What can hang from each mark
K_641: K_24 K_436
K_7: K_873
K_603: K_352
K_436: K_641 K_756 K_873
K_756: K_24 K_603
K_352: K_436
K_24: K_641 K_756
K_873: K_7 K_24 K_436

Each row was made from one small tree. The marks that hang from a mark follow it in brackets, in the order of their numbers. Every link used is in the known rows. Write each row's tree.
In the rows, zero is written as 128.
Known rows
K_7(K_873(K_24(K_756(K_603)) K_436)): [ 98  95  90 112 113 134 106 148 144 101  82 163  47 151 139 190 172 126
  87 119 113 125]
K_436(K_873): [106 117  96 114 116 126 138 134 133 116 148 101 132 128 155 124 142 113
 123 124 116 133]
K_436(K_641 K_873(K_24)): [128 127  88  91 101 124 109 188  98 109 136 112  88 151 157 116 174 144
 105 170 133 151]
K_873(K_7 K_24(K_641(K_436) K_756)): [129 117 106  93 147 135 137 127 108 118  89 189  67 179 103 156 114  91
  65  85  68 182]
K_24(K_756): [122 109 128 104 139 129 138 119 132 107  94 113 119 140 123 164 110 111
 108 103 114 122]
K_641(K_24): [130 119 118 144 123 136  87 147 124 143 110 143 114 121 131 120 127 135
 118 142 121 157]
K_436(K_641 K_756 K_873(K_7 K_24)): [118 133  67 118 114 112 122 175  95  93 176 131 123 154 138  94 201  77
  82 161 111 199]
K_756(K_24 K_603(K_352(K_436))): [ 64 131 101 128  94 102 118 128 166 108 146 135  94  96 180 133 130 138
 127 108 147 163]
K_352(K_436(K_641 K_756(K_24 K_603))): [ 80  94  62  91  61  93  89 130 115 100 141 141 127 130 155 132 179 113
 114 136 147 167]
K_641(K_436(K_756(K_603) K_873)): [ 95  79  45  95 129  90 130 145 151 132 175 121 136 149 144 105 147 102
  86  89  85 143]
K_756(K_603): [107 106 117 119 124 110 124 138 151 122 125 119 104 124 112 125 119 117
 101 112 119 113]
K_641(K_24 K_436(K_756(K_603) K_873)): [ 98  74  37 114 119 101  88 161 145 145 153 133 126 139 148  93 146 107
  81 102  81 167]
K_436(K_641 K_756(K_24 K_603) K_873): [ 64  89  53  84  82  91 121 156 137 101 159 102 132 120 182 107 162  94
  92 121 131 151]
K_603(K_352(K_436(K_641))): [131 152 116 121  95  87 102 148 131 122 129 133 122 128 194 116 152 177
 144 168 160 165]
K_436(K_756(K_24 K_603(K_352))): [ 62 123  97 133 129  97 154 146 174 104 165 136 137  93 169 111 124 107
 104  93 130 149]
K_873(K_7 K_24 K_436(K_641 K_756)): [143 136  98 137 117 107 112 153  64 100 137 178 110 176 136 113 209  91
  99 171 129 209]
K_7(K_873(K_24(K_756) K_436(K_641))): [137 110  98 101  92 127  88 161 106 113  67 164  69 162 165 177 191 154
 112 163 138 143]
K_7(K_873): [119 120 109 143 109 134 110 127 154 147 132 148 128 104 146 135 159 146
 136 138 128 115]
K_603(K_352): [121 155 144 146 141 106 149 150 156 126 139 131 128 105 168 113 112 150
 131 123 133 137]
K_603(K_352(K_436(K_756 K_873))): [ 85 131  68 145 113 103 143 139 141  92 188 117 168 131 194 121 187 121
 135 139 121 171]
K_7(K_873(K_24(K_641) K_436(K_756))): [116 114  84 137 113 145 128 136 106 106 107 219 126 173 160 170 214 131
 113 143 113 149]
K_436(K_756(K_24 K_603)): [ 72  99  87 118 117 119 135 128 149 108 152 140 134 115 133 125 133  87
 103  91 122 138]
K_436(K_641(K_24)): [147 124 117 123  99 115  66 170 113 147  97 144 111 126 148 108 134 156
 114 166 144 159]
K_641(K_436): [143 118 111 111 131 118 119 125 126 164 134 145 119 140 130 113 115 146
 126 107 113 139]
K_436(K_641(K_24) K_756 K_873): [119 104  62 117  96 108  84 170 109 120 141 119 162 131 174  97 176 123
 101 165 121 177]
K_24(K_641(K_436) K_756(K_603(K_352))): [ 98 102 108  84 154  83 149 138 172 131  81 158  86 143 162 150  65 145
  67  52  86 124]
K_436(K_873(K_7 K_24(K_641))): [ 99 135 100 122 128 143 146 146 108  94 133 156  91 155 132 135 157  81
  82 124  89 182]

Which tree is each row?
[148 146 121 131 106 113 100 150  64 109 118 170  75 166 139 123 181 115
 104 171 145 203] => K_873(K_7 K_24 K_436(K_641))
[109 116  98 104  96 110 118 144 113 115 139 139 152 122 162 112 154 117
 126 139 145 163] => K_436(K_641 K_756(K_24))
[124 112  91  70 110 126 121 182 110  89 101 101  79 160 154 148 154 125
  90 149 120 147] => K_436(K_641 K_873(K_24(K_756)))
[128  96 105  72 110 103 104 170 100  88  66 137  43 185 135 166 152 133
  70 136 136 140] => K_873(K_24(K_756(K_603)) K_436(K_641))
[ 96  88  72 144 103 100 112 127 145 122 133 165 137 135 153 148 196 114
 113 124 123 125] => K_7(K_873(K_436(K_756(K_603))))
[ 77  96  62  79 100 137 113 153 132  65 120 108  52 170 126 177 167 100
  82 116  97 149] => K_352(K_436(K_873(K_24(K_756(K_603)))))
[128  95 114  76 143 122 139 109 126 134  75 159 114 168 130 170  89 130
  94  75  90 132] => K_24(K_641(K_436) K_756)
[129 103  88 107 140 113 140 116 117 142 127 187 159 169 136 123 136 128
 107  95  87 143] => K_24(K_641(K_436(K_756)))
[105  84  74  95 136  99 136 128 141 135 124 181 137 162 124 124 121 118
  80  75  82 129] => K_24(K_641(K_436(K_756(K_603))))
[121  86  65 125 129 102  83 153 143 158 139 161 120 141 123  96 130 121
  84 107  89 162] => K_641(K_24 K_436(K_756(K_603)))
[ 60 122 127 115 121 103 156 140 173 113 110 154  96  96 184 137  81 134
  97  75 125 135] => K_756(K_24(K_641) K_603(K_352))
[129 141 108 136  85  97  59 165 124 133 113 150 110 118 197 109 153 186
 133 182 159 193] => K_603(K_352(K_436(K_641(K_24))))
[128 130 103 146 104 149 102 146 114 128 112 179  81 145 152 158 197 148
 134 161 137 144] => K_7(K_873(K_24 K_436))
[131 122 104 138 106  81 115 123  74 109 135 161 154 163 149 114 192  87
 112 152 141 197] => K_873(K_7 K_436(K_641 K_756))
[ 65  98  70 114  86 120 112 112 133  97 155 143 130 130 139 142 169  93
 122 112 123 160] => K_352(K_436(K_756(K_24 K_603)))
[ 80  91  61 113 121 104 141 145 153  98 170 101 146 133 144 114 162  80
  87 104  98 124] => K_436(K_756(K_603) K_873)
[118 130 108 146 137 134 148 127  70  84 120 212 120 192 121 144 190  73
  88 130 100 199] => K_873(K_7 K_24(K_641) K_436(K_756))
[103 125  94 105 123 152 145 158 112 100 117 145  95 160 145 147 149 123
  97 129 101 140] => K_436(K_873(K_24(K_641)))
[128 122  64  97 107 119 122 188 100  97 158 124 126 161 158 105 198 116
 102 170 126 157] => K_436(K_641 K_756 K_873(K_24))
[119 114  77 137 118 115  85 137 118 163 154 143 107 127 144  88 132 100
 101 114  88 214] => K_641(K_24 K_436(K_873(K_7)))
[ 97  88 113  82 130 132 136 139 109  79  48 168  55 194 127 199 130 115
  64  97 100 134] => K_873(K_24(K_641 K_756(K_603)) K_436)
[123 124  55 125 139 124 134 151 107 123 197 153 115 162 122  91 179  71
  89 116  72 207] => K_641(K_436(K_756 K_873(K_7 K_24)))
[ 81 122  94 110 108  72 131 167 158 112 147 133 130  94 193  98 127 131
 100 116 147 152] => K_436(K_641 K_756(K_24 K_603(K_352)))
[ 63  86  68 136  88 116 110 116 150 120 138 169 126 113 173 154 191 106
 122 109 134 148] => K_7(K_873(K_436(K_756(K_24 K_603))))
[ 94  97  71 121 104 108 112 119 130  98 149 142 139 149 121 135 177 100
 110 123 117 141] => K_352(K_436(K_756(K_603)))
[ 76 128  97 107  74  79  96 149 148 116 130 130  89 106 198 125 138 160
 128 132 168 167] => K_756(K_24 K_603(K_352(K_436(K_641))))
